Each row comes from the steps of one walk. Every step used is in the known rows, and no mark comes twice. Write the walk behind each row, first mark first.
Known rows
t g: [  1 -15  18  -7   9  -7  -3   7  -3  -1 -17 -14  13 -18 -14   5  17  -8
   0  12  17   9  14  -2   2]
g q: [  5 -11   9  -2   3   0  -2   8  -1  -3 -22 -21   7 -16 -24  -4  11 -12
   2  15  17  11  13   0   2]
b q f: [  4 -16  14 -10  25   2   5   1  -9   1 -17 -23   0  -8 -21   1  10  -5
   1   1  14   8   7   0   6]
a b: [ -8  -7   6 -10   5 -10   8   7   0   1  -3 -12   3  -8 -19   8  13  -8
  -5   0   8  11  12  -8  13]
t g q f: [  9 -11  21 -14   8  -4  -9   2  -8  -3 -33 -26  21 -17 -21  -7  16  -7
   6  21  21  14  18   1  -1]
t f: [  7 -13  11   6   1  -1  10   9  -8   2 -16  -8   5 -19 -11  -3  10  -2
   0   5  20  11  10  -2   6]
b f t: [  3 -32  26 -14   9   2  11   1 -18  16  -7 -27  -2 -11 -17   0  19  -3
   5   7   4   9  11  -6  10]
t g q: [  3 -12  18  -8   1  -5  -8   6   0  -3 -27 -20  17 -20 -19   0  18 -12
   2  21  19  13  18   1  -4]
t g q b f: [  8 -20  19 -14   8   3  -7  -1  -7  -7 -27 -28   3 -15 -24   1  19 -20
   4  26  10  18  17   6  -5]
g q b f: [ 11 -20  11  -8  10   9  -1  -1  -9  -7 -22 -29  -8 -10 -29  -2  13 -19
   5  21   7  18  13   5   1]
f b a: [  0  -7   5  -4   1   4   5   6 -15 -17 -15  -8  -4  -9 -21   1   2  -5
  -2   4   2   0   4  -5  11]
z a b q g: [-13   0   8 -23   3 -19  17   8   8   0  -1 -16   9  -4 -25  11  15 -10
 -10  -3   5  22  20  -2   3]
g q f: [ 11 -10  13  -9  10   2  -4   3 -10  -3 -29 -27  12 -13 -26 -11   9  -6
   7  15  19  13  13   0   5]
f q: [  6 -18  12  -9   5  -3   9   4 -10   5 -19 -18  15  -6 -14  -1   9  -9
   1   5  15   1  12   3   7]
y f b: [ -4 -17  11   8   6  12  12   3 -16  -1 -18 -16   8  -7 -17  -7  -7   1
   4   0   8   0   4  -6   5]
f q b: [  9 -20   5  -6   7   2   8  -3 -10  -1 -21 -22   8  -3 -17  -1   9 -16
   1   7  14   7  11   9   0]
t g q f y: [  8 -15  22 -11   8   4  -2  -3 -14   5 -35 -27  25 -13 -21  -5  13 -12
  10  19  26  17  20   5   2]
a b q g: [-16  -6  11 -17   8 -11  10   1   3   3  -5 -23   4  -6 -23  10  18 -19
  -7  -2   5  14  13  -4   4]
q f y: [  9 -19  16  -4  20   9  10  -2 -24   9 -20 -22  14  -5 -20  -4   5  -7
  10   4  24  12  11   2  16]
z a b: [ -6  -2   3 -17   1 -18  16  14   6  -2   0  -7   9  -6 -21   9  11  -1
  -8  -1   8  20  19  -5  12]
z a b f q: [  0 -10  13 -33   3 -13  22   9  -5   5  -4 -14  11   3 -21   9  12  -3
  -5   2  -1  17  22  -1  15]
t f b q g: [ -1 -11  16  -2   4   4  16   3 -13  -1 -25 -19   0 -18 -14  -6   5  -9
   0   5  11   8   7   0  -1]
z a: [  3  -8   8  -8   6 -11  10  15   0  -4  -6  -8   9 -11 -20   4   9  -1
  -3   4  14  16  16  -2   8]
a b f t g q: [ -6 -19  25 -28  -5  -8   7  -2  -7  14 -12 -29  10 -11 -21   4  26  -8
  -1  13   1  17  21  -6   4]
y f: [ -4 -17  10   8   6   6   7   3 -10   3 -13 -14  12  -6 -17  -1   1  -2
   3  -2  14   6   7  -4   4]
t g q f b a: [  7  -4  16 -17   0   1  -7   0 -15 -15 -36 -22  16 -14 -24  -8   9  -6
   3  19  11   9  15   1   1]

Write each row's walk
[  6 -12  18  -6  -8  -4  14   1 -14   8 -29 -20  23 -12 -10  -9  11 -10
   2   5  20  10  15   5   0] -> t f q g
[ -8 -25  16   7  -3   4  13  -4 -13  17 -10 -21  17  -7 -15  -7   7   3
   3  -6  13   6   9  -6   0] -> y f t
[ -6 -12  11 -16  18   2  17  -5  -9  11  -9 -20   6   1 -22   8  10 -11
   0  -5  12  15  12   0  14] -> a b q f y
[ -1 -20  12   0   1   5  13  -1 -13   8 -20 -18  24   1 -14  -5   0  -3
   3  -3  14   1  10   2   2] -> y f q
[  6 -23  20  -9  10  -2   7  -4 -19  13 -17 -29  13 -11 -17 -11  14   4
   5   2  17   8  10  -4   7] -> q f t
[  5 -14  11  -5   2  -1  -9   0   0  -9 -28 -23   9 -18 -22   0  17 -18
   2  23  18  18  18   7  -9] -> t g q b
[ -8 -23  26 -27   1 -10  11  -2 -10  16  -4 -24   6  -9 -16   8  25  -6
  -2   6  -1  14  18  -9   9] -> a b f t g
[ -7 -13  16  -9  14  -3   4   2  -2   1 -13 -26   3 -11 -22   4  15 -19
  -1   3  11  11  10   0  -2] -> b q g
[  9 -29  13  -4  19  17  12  -6 -22   3 -12 -23  -9  -2 -23   6  10 -22
   8  10   9  17  10   6  11] -> q b f y
[ -4 -14  21 -33   3  -8  15  -1 -14   9 -13 -28  11   2 -21   5  17 -16
   0   5  -1  11  17  -3  12] -> a b f q g
[ -5 -16  16  -5  -3   2  11  -4 -16   9 -25 -26  30   1 -17  -8   3 -10
   5  -1  14   4  12   2  -3] -> y f q g
[ -2  -9  12 -27   6 -13  18  12  -1   1   2 -11   1  -2 -23  11  13  -2
  -5   3  -1  20  20  -6  16] -> z a b f
[  1 -21   5   3   2   9  12  -8 -14   3 -22 -21  16   3 -17  -5  -1  -9
   3  -1  13   6   9   8  -4] -> y f q b
[  5 -32  23 -14   9   4   4  -8 -17   8 -14 -30  -3 -11 -18   2  22 -12
   2  14   5  15  14   3  -3] -> q b f t g
[ -5  -2   6 -25  13 -15  17   7   3   0  -4 -14   7  -1 -25   7  10   0
  -8  -5   7  20  17  -2  10] -> z a b q f
[ -3 -24  24  -7  -2  -8   3  -1  -8  14 -14 -22  17 -19 -12  -1  23  -3
   0   8  16   9  15  -3  -2] -> f t g
[ -6 -15  16 -28  -1 -15  22   7  -4  12   4 -17   5  -4 -21   7  18   2
  -6   0  -1  21  21  -7  12] -> z a b f t
[ -1 -16  12  -8 -15  -4  -4  -8  -7  -1 -22 -24  13 -15 -23  -3  23 -12
  -2  13  11  16  17   6 -12] -> f t g q b a
[  8  -7  10 -11  10   5   4   1 -24 -14 -23 -16   2  -6 -22  -8   0   1
   2   4   6   2   5  -4  14] -> q f b a
[  5  -5  -4  -1  -5   4  -5  -1  -4 -19 -21 -17  -2  -9 -30   0  12 -20
  -2  13  10  16  11   7  -3] -> g q b a
[  3  -9  -5   1   2   1  -1  -2  -9 -18 -10 -10  -7  -5 -25   6  11 -16
  -5   3   7  12   7   5   2] -> q b a
[  7 -27  22  -9  18  13  14   1 -22  12 -10 -20  -1  -5 -19   6  11 -15
  10   9  10  11  12   0  18] -> b f y
[ -5 -13  17  -8  14   4  10   3 -10  -4 -20 -26  -2 -12 -21  -1   6 -15
   0   6   5   4   6  -2   0] -> f b q g
[  4  -5   6   3  -8   5  13   6 -17 -11 -20  -3   0 -15 -14  -5   2   0
  -3   3   9   4   6  -3   8] -> t f b a
[ -8 -22  21   0 -11   2   4  -6  -8  15 -24 -27  27 -13 -17  -9  13  -1
   3   6  17  10  16  -1 -10] -> y f t g q
[ 11 -26  23 -21  13   3  11   3 -19   7 -17 -24   5  -3 -17   1  12  -9
   5   9   4   3  12   1  12] -> b f q
[ -7 -15  22 -33  -3 -18  17   5  -3  12   0 -17  12  -7 -19   9  22   1
  -6   5   0  22  25  -5   7] -> z a b f t g
[-11 -16  16   1   8  11  13  -2 -13   0 -21 -25   7  -4 -21  -5  -3  -8
   2  -2   6   3   4  -3  -4] -> y f b q g
